Each row was made from one small tree. The marks that hang from a mark follow it in brackets, in the order of their numbers. Every link used is in the known rows. Write each row's tree.
Known rows:
K470(K3): [ 15  -1   7 -14 -17   0  20 -20  -2 -11  -8  10 -15 -32  42  13  -6   1
 -11  10  -8  12 -11 -41  16 -12  -3   2  -6  37  17   6 -11 -32  37 -12]
K195(K566): [  4  -7  33 -41 -40   4  23 -17   7 -23 -26   0  16 -45   3  20 -27  -1
 -16   8 -11  18  11 -21  -2  31  -5  21  14   7  16   9   2  -9  54   0]
K546(K930): [ 14  26  27 -23 -17  15  32  -7 -13 -15 -13 -12  -4 -33  27   3 -21   6
 -18   7   0  19  -1  -8  29   2  -3  19  11   6  31 -11  29 -25  27 -11]
K3(K195(K566) K930(K891)): [ -5  28  19 -26 -35   6  21   9  16   8 -19 -23 -16 -36   0  24   5  10
  21  -5   2   3  -1 -13 -19  49  -9  13  16 -16 -14  28  -6 -22  28 -11]
K508(K509): [  6  -6  11 -15 -21   9  17 -18   1 -22  -3 -12 -12 -33  23   8  -4  -7
 -21  20  29  32 -13 -22 -21  -9  -2  17  40  25  17  -2  13 -34  47 -15]
K891(K566(K3) K930(K470)): [ 13  -8  -3 -33  -2   4  35  21  28 -14 -12  -5   9 -28  -3  -7 -44  11
 -27   0  16   7 -25 -37  69  10   5  -5 -37  -8   5  -7  -1  -7  12  22]
K891(K566(K3(K470) K509(K195))): [  0 -24  -6 -34  -9  -9  14  13   4 -16 -17  -9  32 -15   9   7 -10  17
  -7 -19  26  24 -19 -33  21  -6 -18   6  -9 -21  20 -37  -7 -39   4  12]
K3(K470 K930): [ 12  16  16 -44 -55   0  34   6   0  19 -11 -12  15 -45   5  20   1  18
  13 -13  13   2 -27 -16   5 -14   3  -8  13   6  -2 -12  -2 -30   4  17]
K566(K3(K891 K930) K509): [ -1  18  51  17 -17  -2  -5  16  15  -7 -11 -10  -3 -26   8  -1  25   4
  -2 -20   5  19 -52 -17  16 -20  -1   9 -24  -3   5   3 -18 -61  11  -3]
K509(K3 K566): [  4 -22 -19 -40 -30   3  11 -12   4 -11 -12  14  24 -26  17  23 -21  12
 -31  -6 -10  51  25 -24  14  50   4  -6 -10 -14  15 -43   2 -57  56 -19]
K470(K930): [ 19  12  26 -11 -28  11  26 -21  -6 -21  -9   4   1  -5  41  25 -15  -6
 -14   1  10   2 -21 -19  -1 -13 -12  -2  12  19  22   5  -1 -26  44  -9]
K930(K891): [ 10  -6   4 -18 -20  16  28  -5 -13  -3 -17   3 -32 -28  17  45 -19 -12
  -9  -3  -5  45  -3 -33   6   9 -12  10  -1  11  12  -4  16 -18  41 -17]
K195(K566(K3(K209))): [ -4  -4  26 -30 -36  -7  21 -13  14  -3 -19   0  27 -38   6  -1 -14  14
  -9   4 -13   9  -8 -27  17  20   4  18   1   4  10  18 -18 -26  50  12]
K891(K209 K566(K509(K3 K195)) K930): [-12 -49 -65 -26  12  -5 -12  18  -3 -17 -25  -7  35  -6   4   0  -6  10
 -17 -13  51  21  14 -25  74  29   0 -25   4 -55   8 -39  -2 -26  21  -2]
K930(K470 K891(K3 K566)): [  9 -21 -10 -38   5  21  35  21  10 -11 -20  -4 -35 -22  -6  29 -55  -1
 -17   0   6  54 -13 -50  27  33  -9 -12 -15  -3   5 -21  10  11  19   3]
K195(K566(K891)): [  0  -7  40 -24 -50   1  22  -2  13 -19 -24  -4   7 -41  -5  12 -32  -9
 -15   7 -20   4  23  -9   2  41  -3  17 -17   5  27   9   2 -23  50   7]
K209(K3(K891)): [  9  -3  15 -18   5  -3  27   7   4  -4 -16  14  -2 -52  12  24 -20  10
  -3  -3  -3  31   6 -36  24  13   9  16   4  13  17   7  13 -29  43  -1]
K930(K470 K891): [ 14   4  16 -30 -26  23  35   0 -10   0 -13  12 -43  -7   4  35 -41 -11
 -17   7 -21  43 -16 -37   2  14 -10   4 -14   4  14   3  15   0  18 -11]
K209(K3(K470) K930(K891(K566(K509(K195))))): [-15  -4 -22 -44   1  -5   6  27   8  -2  -3  11   6  -4  17  23 -38  18
  16 -12  11  29   2 -40  -3  26  -4  -3 -26  -7   8 -13  20 -17  16  24]
K891(K566): [ 12 -20 -10 -43 -12   2  31  -5   0 -25 -29  -8  12 -49   7  25 -31   6
 -14  -3  25  23   2 -29  22  17 -14   4  15   3  18 -18   9  -7  38  -6]
K195(K3(K209 K891 K930) K509 K566): [-24  47  45 -27  -6  -9 -18   2  36  37 -11  -8   0 -49 -40   1  -5  20
  -5  -8  -1  13   2 -21 -10  52  25  -2  35   3 -28  30 -20   5  57  35]
K3(K209 K566(K509 K891) K930): [-17  27  16  -9 -56   0 -11  20  11  35 -23 -32   5 -19  -9 -12  27  25
  33 -28  26  -7 -48   9  12   6   2  -7 -11 -23   8   5 -51 -47   7 -13]
K195(K566(K509(K3(K209)) K891(K930(K470)))): [-16  -5  40 -18 -50  -9 -10  15  18   5 -18  -1   9  -6 -12 -18 -10   3
 -18   1 -21   1   2  -6  18  45  -1  -4 -32 -31  18  -6  -7 -33  24  13]
K209(K930): [ -3   2  15 -28 -23   3  10 -17   9 -30  -6   7   7 -22  26  16 -36  -1
 -10  10  16   9  -1 -18  -6   8  -2   4   0  14   9  11  11 -12  48  -3]
K209(K930(K470(K3) K891(K566))): [  2  11  -5 -31 -11  13  15   2  18 -20  -2  13 -37   2  20  17 -57  -4
 -11  15  -4  19 -13 -42  -4  24  -3 -10 -41  22   5  17   7   4  17   0]
K891(K3(K195 K209) K566 K930(K470)): [ -7 -18 -25 -40  14  -3  18  28  35   9 -19 -31  10 -35 -12 -19 -24  39
   0   4  64   5 -18 -39  67  30   0 -27  26 -42 -20 -17 -15   9   9  16]
K3(K195 K209 K566): [-12  12  -7 -38 -26  -6  17 -11  17  22 -18 -32  15 -33   2   1  11  44
  33  -6  54   2 -10 -19   3  15  -6  13  44 -24   0  18 -47 -24  23 -27]
K508(K509(K3(K891(K930)))): [  4 -11   3  -1  -2   3   9  -2  17 -15   2  -5 -16 -31  13   6   3  -3
 -27  17  31  41   6 -19  -3  11  14   8  26  10   7 -10  15 -53  38 -16]
K546(K930(K891(K209(K3(K470))))): [  5  21 -12 -28  -8  17  37  17 -18  11  -8 -10 -15 -23  19   7 -24  11
   0  -1  -7  30  10 -29  45   6   7   4  -9   3  24 -12  31 -22  17  10]
K640(K566): [ 11 -31  -2 -32 -34  29  22  -4 -20 -40 -24 -11   7 -41  11  27 -21   5
 -22   4   0  22  12 -24  13   5 -17  -4  10 -11  11 -22  14 -24  42  -8]
K566(K509 K891(K930)): [ -7  -4  41  11 -39  -1 -10  21   7  -8 -14 -14  -7 -15   4  -6   4 -12
 -14  -8   7   0 -15  -5  35  -5 -13  -2 -40 -15  24 -21   3 -44  23   4]
K195(K509(K3(K209 K566))): [-19   9   3 -32 -20  -9  -6 -19  11  25 -10  -7   5 -28   3  -1  -8  20
 -10 -19  19  34   0 -39   2  23   4 -13  25  -9   8   1 -34 -26  49  -3]
K546(K930(K891(K3 K209))): [  3   7 -13 -12   9  25  27  13 -12  -9 -12 -19 -25 -26  21   7 -26   1
 -11   2   9  42   8 -27  53  13   5  -1   1  -1  18 -17  23 -18  32  -4]
K891(K3(K195 K930) K209 K566(K509)): [-21 -28 -40 -25  16  -7  -6  28  17 -17 -27 -47  22 -37  -4 -13   9  27
  16 -16  73   8 -13 -32  46  26 -10 -34  27 -43 -13 -24 -28 -17  23   8]
K195(K3(K566 K891(K209(K930(K470)))) K509): [-25  33  15 -30  25   3 -11   3  43   4   8  -7 -11 -23 -38   3 -44  14
 -16  -2  28  30  14 -39   5  34  30  -7  -4  13 -11  26 -32  16  47  28]

Which tree is each row?
[-14  26  25  -6 -18 -17  11  14  40  40   3 -23   8 -39 -14 -22  12  38
  10  -9  39   2 -23 -44  30 -18  11  -6  11 -18 -15  14 -32 -41   0  28] : K566(K3(K195(K509) K209 K470 K891(K930)))
[-26  29  49 -20 -34  -8 -19   1  35   1 -18 -13   2  -7 -20 -16  -7  29
  16  17  27  -5 -11 -10 -34  37  -6   8  31 -39  -9  39 -18  -9   3  -8] : K3(K195(K566(K509)) K209(K930(K470)) K891)
[  0 -10  18   0 -22   2  20  21  15  -4 -13 -16  -7 -43   8   7 -15  -4
  -4  -9   8   5  -3 -11  32  19   5 -13 -22   3  13 -15  -6 -42  41   8] : K566(K891(K3(K930)))
[ -2   8   5 -29 -34 -15  31   9  29   7   5 -20  15  -5  11   8  -4  29
  13 -14  25  -5  20 -14 -10  26  -2  -6 -23 -12  17 -12 -34 -62  10   2] : K509(K3(K195 K470(K930) K566(K891)))
[-15   8  43 -25 -23  -7  -7 -13  27  -5 -18   2   0 -42 -16   8 -26   0
 -30  -5 -12  39  28 -36 -17  54   7   2  17  -4   9  15 -10 -21  58   9] : K195(K509(K3(K891)) K566)
[-16  -7 -28 -40 -26   0  -3  10  12  19   5  13  38   3  -5  16 -32  23
  -8  -1   8  19  36  -3   8  54  16  -6 -14 -30   5 -43  -1 -41  32  14] : K509(K195(K3(K209(K930) K470)) K566(K891))
[ -2  -9   0 -20 -32   4   9   2   8   5 -15  14   8   0  10   1 -26   2
 -11  11 -12  -1  14 -13  22  40   8   5  -3 -26  19   9 -10 -26  17  -5] : K509(K195(K566(K891(K930(K470(K3(K209)))))))
[-20 -32 -50 -44  22  -1  12  16  33 -36 -12 -26  19 -22  -3 -14 -52  25
   1  12  68   5  14 -43  40  44   2 -34  12 -28  -9  -5 -16  13  31  18] : K891(K3(K195) K209(K930(K470)) K566)
[-19 -35  -7   1 -27  19 -11  34  -3 -32 -21 -42   5 -24  -3  -9   7  10
  -2  -8  20   0   7 -14  30  17 -17 -33 -15 -45   2 -31 -13 -47  27   6] : K640(K566(K509 K891(K3(K195 K930) K209)))
[ -6 -27 -30 -11 -23   8   1  -2   6 -15   4   5   9   0  21   8 -12  -4
 -33  11  13  49  32  -6 -19  52   9   5   9 -19  27 -39  10 -80  45 -29] : K508(K509(K3 K195 K566(K891)))
[-15  23  17 -20 -28 -15  -5 -24  19  22  -9 -10  -8 -29  21 -19   9  25
   7  10   6  -6  -7 -48 -10  15  -6  -6  33   6   0  36 -39 -20  37  -1] : K470(K3(K195(K509 K566) K209))
[ -3  -7 -36 -39  -2  10  23  22  15   6  -7  -1  13 -21  -5 -11 -37  20
  -3   1  18   8  -5 -39  81  15  28 -13 -21 -13   7  13 -20  -1  26  20] : K891(K209(K3(K566)) K930(K470))
[-27  34  16 -38 -13 -14  -3  15  37  56  11 -23   8 -33 -37 -12 -12  33
   3 -17  29   6   2 -32  23  12  22 -15  -8   6 -11  -6 -38  -4  34  54] : K195(K3(K209 K470 K566(K891(K930))) K509)
[  1 -34 -45 -31   5  -3  30   2   4 -24 -21 -11  27 -37   6   1 -30  10
 -13  -4  30  13   2 -43  63   9   4 -11 -10  -3  15  -9 -14 -20  42  13] : K891(K209 K566(K3))
[ -6  36  38 -36  -4  -8   7 -10  17  19  15  -4   4 -17   0  12 -20  11
 -19  -8  10  11  -2 -42 -12  -4   3 -14  12  29  -4  -8  -7  -1  50  52] : K195(K3(K470(K930)) K509)
[ -6 -13 -32 -35  -4  16  19  18  21  -2 -14 -25   9 -33  -9  -3 -24  21
   8 -10  41  21 -20 -30  55  18  25 -26   3 -12  -5   1 -46  -8  27   8] : K891(K3(K566 K930(K470)) K209)
[  6  -8 -22 -29 -10  -1  23   8  -1   5 -16   3  -9 -27  17  33  -7   4
  -7 -18  -2  32   5 -21  14  43   1 -11  -9  -9   0 -18   9 -42  34 -14] : K509(K3(K930(K891(K566))))
[-23 -17 -10   8  -3  -4   0  27  30   2  -5 -32  -4 -36  -7 -22 -16   3
  -7  -2  44  -4  21 -32  65  23   9 -30 -12 -25   2  -6 -20 -26  45  24] : K566(K891(K3(K195(K509)) K209 K930))
[ 14  52  32 -19 -10  17  34   7  16  -7  -3 -17 -30 -16  15 -15 -25  21
  -6  15  -2  11  -9 -19  19   9   5  17  -9   5  24  18  -4 -24 -12 -18] : K546(K930(K470(K3(K195 K566 K891))))
[ -3 -18  -1 -29 -18  -1  16 -13  -1  -5 -19  13  35 -14  18  15 -17  10
 -10   0  -2  19  10 -18  11  30   3  22  22 -24  17   5 -11 -34  39  -8] : K509(K195(K566(K3(K209))))
[ 15  36  -1 -28  -9  21  33  11  -8  11 -12  -6 -44  -4  20  -5 -35  12
 -11  11 -17  25 -19 -31  35  15  -2  -1 -16   6  23  -3  19  -8  -7  -8] : K546(K930(K470(K3(K209)) K891(K566)))
[-23   1  30  -1 -40 -17 -10  33  17  27 -11 -39   5 -22  -3 -22  30  25
  25 -18  34 -10 -29  -9  13  -1 -13 -23  -4 -33   1 -28 -25 -53   0  18] : K566(K509 K891(K3(K195 K209 K470 K930)))
[ -3 -17  -2 -27 -32  21  15   1  -2 -25  -8  -3  13 -13  12  -3 -30  20
 -18   9  -6   5 -13 -29  19   1  -3 -13 -17 -15   0  -2  -4 -27  28  11] : K640(K566(K3(K209(K930(K470)))))
[  2 -14  -7 -20   3  20  24  11  12  -6 -16 -15 -28 -39   7  39 -23   2
   1 -13  19  61  -5 -41  21  18  -2   6 -10  10   4 -12 -12 -17  44 -14] : K930(K891(K3(K566)))
[-25  34   6 -23 -29   5  -3   7  21  21 -14 -30 -18 -31 -13   3   1   8
  16 -10  14   5   4 -31 -14  50  -1 -11  27 -25 -18  39 -24 -10  38   6] : K3(K195(K509 K566) K930(K891(K209)))
[  8  24   7 -11 -19  -6  18  -8  13   5  -3 -11 -17 -33  40   3  19  16
  14   4   7 -15 -18 -29   2   0  -3  -4   6  16  -3  22 -24 -43  20 -15] : K470(K3(K195 K930))
[ -7 -38  -3 -25 -34  13 -10  -1 -25 -23 -24  -9  15 -16  16  10  10  16
 -18  -6  -1  27   2 -20   8   8 -24 -17  10 -36   8 -39   4 -44  33 -11] : K640(K566(K509(K3(K209))))
[ -6  30  -8 -37 -52  -6  24  13   2  64 -11 -28  -5 -28  -3  12  30  41
  49 -14  32  -6 -29 -20  -8   2  -6 -14  39 -26 -25   4 -16 -31 -14   4] : K3(K195 K209 K470 K930(K891))
[  8  -9 -23 -41  14   4  28   4  -4   0  -1  10  12   2  14  49 -25   7
  -7  -7  17  27  20 -24   2  23  -2   6  11  -5   5 -31  14 -14  26   9] : K509(K195(K3(K470(K930(K891(K566))))))
[-12  -9 -14 -25  11   6  10  11  26 -28  -8 -13 -16 -25  14  23 -41   6
   3   3  38  28   6 -35   1  37  -9  -6  -7   0  -8  -1   9  -3  42   0] : K209(K930(K891(K3(K195) K566)))
[  2  -5   2 -14 -27  14  11 -10  17 -22   5  -9   5 -28  18  -4 -10   2
 -30  15  18  46 -17 -26  -7   4   6  15   6  20  14 -15  -2 -58  52 -10] : K508(K509(K566(K3)))
[-17  20  23  -8 -27  -1  -9  16  24  -5 -27 -31   5 -38 -23  -1  23  18
  22  -4  31  -4  -1  -5  -3  35   2   2  31 -38 -12  30 -25 -31  12 -11] : K3(K195(K566(K509)) K891(K209) K930)
[ -9 -22 -33  -8 -28   8  -1   6  18 -11   6  -8   4 -16   7 -12 -10  -1
 -33  15  20  37  22 -14  17  38  19 -11 -11  -6  15 -32   4 -68  51  -8] : K508(K509(K3 K566(K891(K209 K930))))
[ -3  24  10 -36 -21  -9  24   9  22  34   6 -13  18 -12  -8  10  -9  32
  14  -8  22  -8  -2 -13   9   4  14  -4 -16  19   1 -12 -32 -21  28  33] : K195(K3(K209 K470(K930) K566(K891)))
[ 11  31  22 -29 -11  24  26  19 -11  -9 -18 -14 -36  -2   7   4 -37   1
 -20   2 -11  37 -18 -20  23  18 -15   9 -17 -10  29 -18  34  -6  -5  -8] : K546(K930(K470 K891(K566(K509))))
[ -4 -15 -24 -42 -33  -6  15  -7  -7  25 -10  20  29  21  21  29  -8  20
   1  -9  -3  24  23 -17 -15  44   4  -7  26 -35  10 -19  -5 -46  16  -2] : K509(K3(K209 K470(K930(K891))) K195(K566))
